Known rows, with every way that one mark hangs from another
j920(j597(j521(j788) j630(j601(j241)))): [ 2.25 -0.68 -1.72 -0.58 -0.56  0.59 -2.50 -0.84 -1.17  1.33 -0.87  0.58
 -0.38  2.36  0.36  1.99 -0.84  0.12]
j597(j521 j630): [ 1.16 -0.15  0.03 -0.79 -0.17 -2.89  0.71 -0.77  2.00  0.56  0.22  0.61
 -1.10 -1.32  2.48  0.53  0.11 -0.43]
j521(j788): [-1.47  2.09  2.18 -0.81  3.06  0.81  0.23 -1.40 -1.64  1.97 -0.90 -0.98
  0.82 -0.33  3.40 -0.60  0.59  0.28]
j26(j597(j521 j630)): [ 0.08  0.00 -1.14 -1.68  0.44 -1.12 -0.08 -0.37  2.80  1.10  0.61  1.84
 -1.00 -1.38  3.20  0.94 -0.64 -2.86]
j788(j630(j597)): [-0.64  1.11  2.51  1.12  3.73 -1.51  1.90  2.61 -0.10 -2.09  4.40  1.69
  0.11 -2.01  0.14 -0.26  1.44 -3.70]
j26(j597(j521(j788(j630(j601(j241)))))): [-0.73  2.12 -0.18  0.41  1.13  3.49 -1.31 -0.29 -1.91 -1.35  1.08  0.25
 -0.52  4.86  1.56 -1.49 -1.42  0.30]
j521(j788(j630)): [-1.38  2.07  3.64  1.27  2.76 -0.43  0.96  0.53 -2.23 -0.32  0.94 -1.39
  1.12  1.17  2.53 -1.00  0.02 -1.31]
j630(j597(j521(j788)) j601): [ 0.20  1.84 -0.22 -2.25  1.17 -0.74  0.14  1.31 -1.79 -0.22  0.04  0.76
 -1.06 -0.50  3.34 -1.06  0.73 -0.61]
j521(j788(j630(j597 j601(j241)))): [-1.17  2.01  2.42  2.02  2.16  2.38 -0.35  0.61 -2.28 -2.55  2.93  0.63
  1.18  2.91 -0.43 -0.03  1.28 -0.69]
j920(j597): [-0.51 -0.43 -0.26 -1.14  4.80  0.28 -0.22  0.76  0.10  1.89  1.20  1.99
 -0.77 -2.32 -0.35  0.71  0.06 -1.54]
j920(j597(j521(j788) j630)): [ 3.04 -0.71 -0.68 -1.78  0.36 -2.86 -0.54  1.17 -0.90  2.81 -1.46  0.04
 -0.65 -1.31  2.89  1.27 -0.75 -3.76]
j571(j597(j521(j788) j630(j601(j241)))): [ 1.50  0.47 -0.34  0.87 -1.67  1.10 -1.81 -3.70  0.06 -0.38 -1.55 -2.29
  0.53  3.52  1.12  1.21 -0.40  3.85]
j571(j597(j630(j601(j241)))): [-1.31 -0.38  0.57  2.66  0.06  2.27 -1.97 -4.10  2.92 -1.75  0.66 -0.35
  1.32  2.36 -1.50  2.76  0.35  4.86]
j571(j597(j521)): [ 1.17  0.67 -0.67 -0.95  2.47 -0.88  0.57 -1.66  0.99  0.30  0.30 -1.24
 -1.63 -1.19  1.24 -1.59 -0.33  2.16]
j241(j601): [-2.23  0.52  2.15  0.35  3.48  3.31  0.17 -2.39  1.05  2.68  2.39 -0.65
 -1.22  0.98  1.22 -0.57  0.74  0.08]
j630(j597(j521(j788)) j601(j241)): [ 1.14  1.92 -0.73 -1.16  1.51  2.16 -0.74 -0.83 -2.10 -0.16  0.82  0.54
 -1.15  1.49  1.15 -1.00  1.14  0.61]
j571(j597(j521(j788) j630(j601))): [ 0.33  0.21  0.28  0.16 -2.15 -1.85 -1.08 -1.52  0.41 -0.37 -2.17 -2.07
  0.49  1.62  3.53  0.96 -0.88  2.64]
j788(j521 j630(j597 j601(j241))): [-0.04  0.27  1.78  3.41  1.87  1.55  0.59  0.50  0.34 -2.89  5.78  3.52
 -1.05  1.34 -1.31  0.55  2.34  0.27]
j920(j597(j521(j788) j630(j601))): [ 1.05 -0.91 -1.13 -1.39 -0.90 -2.27 -1.69  1.32 -0.71  1.10 -1.70  0.84
 -0.62  0.33  2.65  1.74 -1.31 -1.21]

Rows
[ 0.71  0.96 -0.10  0.18 -1.62  1.11 -1.49 -2.83 -0.33  0.12 -1.17 -0.66
 -0.07  3.57  1.80  0.89  0.05  2.69] => j597(j521(j788) j630(j601(j241)))
[ 0.61  1.00 -1.61 -0.83  2.17  1.97 -0.19 -0.67  0.23 -1.27  2.76  2.27
 -1.99  0.42 -1.03 -0.68  1.23  1.51] => j630(j597(j521) j601(j241))
[-1.93  1.91  0.25 -0.46  0.72  0.66 -0.56  1.71 -1.59 -1.37  0.47  0.57
 -0.65  2.96  3.71 -1.58 -1.87 -0.97] => j26(j597(j521(j788(j630(j601)))))
[ 0.79  0.81  0.09  1.05  1.75  0.65  0.30  1.30 -0.21 -3.67  4.46  2.06
 -1.66  1.79 -1.80 -0.96  0.69  0.04] => j788(j630(j597(j521) j601(j241)))
[-0.38  0.59  0.51  0.24  1.40 -2.21  1.20  3.42  0.14 -3.65  3.76  2.29
 -1.71 -0.27  0.45 -1.21  0.30 -1.15] => j788(j630(j597(j521) j601))
[ 0.70 -1.93 -1.93 -1.05 -0.32 -2.51 -1.33  1.53  1.64  0.00  0.11  2.63
 -1.54 -0.76  0.46  2.14 -1.15 -0.32] => j920(j597(j521 j630(j601)))
[ 2.40  0.25  0.68 -0.35 -0.83 -2.52  0.14 -1.75  0.17  1.22 -1.98 -3.06
  0.54 -0.24  3.64  0.37 -0.26 -0.02] => j571(j597(j521(j788) j630))
[ 1.81  1.96  0.24 -2.57  2.35 -1.36  1.19  1.12 -2.05  1.46  0.34 -0.12
 -0.95 -2.12  3.78 -1.55  1.15 -3.17] => j630(j597(j521(j788)))
[-2.08 -0.06  0.80  1.92  0.22  2.22 -1.63 -3.21  2.25 -1.23  1.03  1.43
  0.61  2.26 -0.74  2.57  0.57  3.62] => j597(j630(j601(j241)))
[ 0.92  1.98  2.10 -0.03  1.54 -1.82  1.32  1.02 -2.58 -0.16  0.51 -1.57
 -0.72  1.21  3.05 -2.39 -0.60 -1.30] => j597(j521(j788(j630)))
[ 0.16  1.92  1.06  1.28  0.84  1.70 -0.60 -0.84 -2.38 -1.86  1.00 -0.87
 -0.58  4.95  0.57 -1.80 -0.72  2.60] => j597(j521(j788(j630(j601(j241)))))
[-2.05  1.88  2.96  1.16  1.84 -0.62  0.46  2.62 -2.02 -2.57  2.15  0.71
  1.14  0.90  2.08 -0.22  0.70 -1.83] => j521(j788(j630(j597 j601)))
[ 0.60  1.13 -0.39 -2.00 -0.28 -0.79 -0.44 -0.38  0.24  2.23 -1.41 -0.04
  0.03 -0.28  5.43  0.70 -0.70 -3.76] => j26(j597(j521(j788) j630))
[-3.24  1.83  3.29  1.82  1.49  0.29 -0.30  0.67 -1.99 -2.08  0.50 -0.45
  1.15  2.92  2.40 -0.70 -0.46  1.58] => j521(j788(j630(j601)))
[ 0.76  0.22  2.85  2.12  2.68 -2.04  2.43  2.39  0.39 -1.11  5.41  2.83
 -0.96 -2.30  1.30 -0.27  2.27 -3.55] => j788(j521 j630(j597))
[ 2.44  0.53 -1.03 -2.78  3.00 -0.90 -0.28  1.22 -2.53  3.19 -1.16 -0.01
 -1.36 -1.16  2.33 -1.01 -0.72 -2.44] => j920(j597(j521(j788)))
[-1.15  0.17  2.28  3.87  1.55  2.40 -0.01 -1.48  0.44 -2.34  4.19  2.22
 -0.83  3.44 -0.95  0.00  1.08  3.78] => j788(j521 j630(j601(j241)))
